What can hang from each mark
U: D M X
D: A U
K: Y
A: D M
Y: K
M: A U V
X: Y
V: D M

Each row was made from one small tree. The marks that hang from a mark follow it in brackets, in alphabetical order. Every link used is in the known rows. Write each row's tree.
Known rows
U(D M(A V) X(Y(K))): -6; -1; 4; 0; -19; 12; -12; 12; 11; 13; 17; -6; 5; 10; 10; 0; -5; -27
V(D(A) M(U(X(Y)))): 28; -33; -6; -9; -7; -5; -7; 2; 9; -14; -7; -10; -12; 28; 17; 18; 0; -5
Y(K): 18; 1; -1; 8; -8; 9; -2; 9; 1; -2; 10; -11; -2; -5; -4; -17; 2; -2
V(D(A U(X)) M): 19; -26; -12; -3; -16; -8; 5; -4; 14; -17; -5; 0; -17; 19; 25; 13; 1; 5
V(D M(U(X))): 15; -18; -9; 5; -17; -5; -10; 5; 10; -8; 4; -20; -14; 23; -3; 9; -9; -6
D(A U): 20; -14; -7; -4; 2; 3; 0; -1; 5; -15; -4; 11; -11; 1; 21; 5; -2; 6
D(A U(M)): 15; -6; 0; -6; -2; 7; 8; -10; -2; -4; -3; 16; -12; 1; 28; 5; -2; 5
U(D M(V)): -14; 12; 4; 4; -15; 4; -2; 3; 2; 7; 6; 0; -3; 4; -5; 6; -2; -12
V(D(A U(M X(Y(K))))): 26; -18; 3; -4; -15; 2; 6; -13; 8; 2; -4; 4; -5; 11; 41; 6; 9; -2
U(D M(V) X): -25; 10; 4; 15; -21; 1; -7; 1; 7; 15; 16; -1; -3; 1; 1; 13; -3; -11
K(Y): 15; 6; 6; 0; 1; 4; -1; 0; 6; -20; 13; -3; 1; -3; -11; -2; 8; 5
D(U(X(Y(K)))): 23; -12; -3; 9; -11; 4; -15; 5; 9; 1; 5; -3; 0; -4; 19; 4; 5; -2
D(U(M(A V) X(Y))): 0; -10; 2; -8; -5; 6; -17; 5; 6; -2; 11; 4; -6; 12; 15; 22; -11; -22
V(D(A U) M): 30; -23; -11; -14; -8; -7; 10; -2; 7; -26; -15; 0; -18; 22; 18; 6; 2; 4
M(V): -2; 2; 0; 5; -2; 1; -12; 12; 0; -9; 9; -7; -5; 1; -17; 4; -4; -8
A(M(U(D X(Y(K))) V)): 1; -3; -1; 7; -7; 8; -28; 15; 9; 13; 12; -7; 1; 0; 8; -2; -16; -4
D(A(M(V)) U(X(Y(K)))): 12; -13; -1; -4; 4; 5; -15; 6; 4; -1; 7; 12; -7; -7; 30; 0; -8; 9
A(D(U(X)) M(V)): -18; 5; -1; 14; -2; 4; -13; 2; 12; -9; 7; 7; -16; -10; 16; 10; -23; 11
V(D(A(M) U(X(Y)))): 22; -21; 3; -9; 1; -8; 2; -6; 7; -17; -10; 7; -11; 9; 34; 20; 2; 11

Which tree is each row?
16; -13; -1; 6; -6; -2; -14; 2; 8; -7; 1; 1; -4; 0; 17; 23; 5; -2 : D(U(X(Y)))
11; -15; 0; 2; 2; -2; -3; -3; 7; -7; 6; -4; -14; 11; 19; 5; -16; 10 : V(D(A(M(U(X)))))
-8; 3; 2; 17; 1; 10; -11; 1; 8; -3; 10; -4; -14; -6; 15; 2; -27; 12 : A(D M(U(X)))
12; -12; 4; -6; -6; 7; -7; -1; 5; -3; 6; 4; -5; 11; 25; 19; -6; -16 : D(U(M(A) X(Y)))
11; -13; -4; 11; -16; -8; -5; -3; 16; -10; 2; -7; -9; 9; 10; 16; 1; -2 : V(D(U(X)))
8; -7; -7; -2; -1; 13; -3; 6; 16; -24; 0; 0; -12; 7; 16; 2; -19; -8 : M(A(D(U)))
10; -13; -10; 9; -11; 3; -16; 8; 4; -2; 12; -12; -12; 11; -1; 5; -13; -2 : V(M(U(X)))
22; -14; -1; -10; 9; 1; 2; 0; 0; -16; -4; -3; -15; 14; 12; -2; -15; 8 : V(D(A(M(U))))
19; -11; 1; -3; -11; 14; -7; 3; 6; 5; 11; 0; -1; 7; 28; 0; -6; -16 : D(U(M(A) X(Y(K))))
19; -9; 0; -12; -9; 4; 7; -3; 6; -15; -2; -4; -11; 23; 11; 6; -9; -17 : V(D(U(M(A))))
-10; -5; -2; 1; -9; 7; -14; 4; 8; 2; 19; 4; -9; 8; 10; 11; -20; -18 : D(U(M(A V) X))
-15; 9; 6; -3; -3; 15; 0; 6; 5; -11; 10; -2; -11; 8; 1; 0; -21; -18 : U(M(A(D) V))
8; -12; 0; -1; -15; 1; 2; -5; 13; -7; 8; -4; -10; 20; 18; 12; -10; -16 : V(D(U(M(A) X)))
2; -1; 9; 4; -11; 20; 1; 2; 10; 1; 13; -7; -3; 3; 25; -5; -8; -16 : U(M(A(D)) X(Y(K)))
18; -8; -2; -9; 10; 4; 5; -2; -2; -15; -3; 14; -14; -4; 25; 0; -10; 18 : D(A(M) U)
5; 6; 1; 3; 4; 7; 3; -1; 4; -18; -7; 7; -16; -9; 19; 0; -17; 16 : A(D(U) M)
25; -17; 2; -7; -17; 6; -2; -1; 12; -2; 4; -7; -3; 20; 26; 4; -2; -20 : V(D(U(M(A) X(Y(K)))))
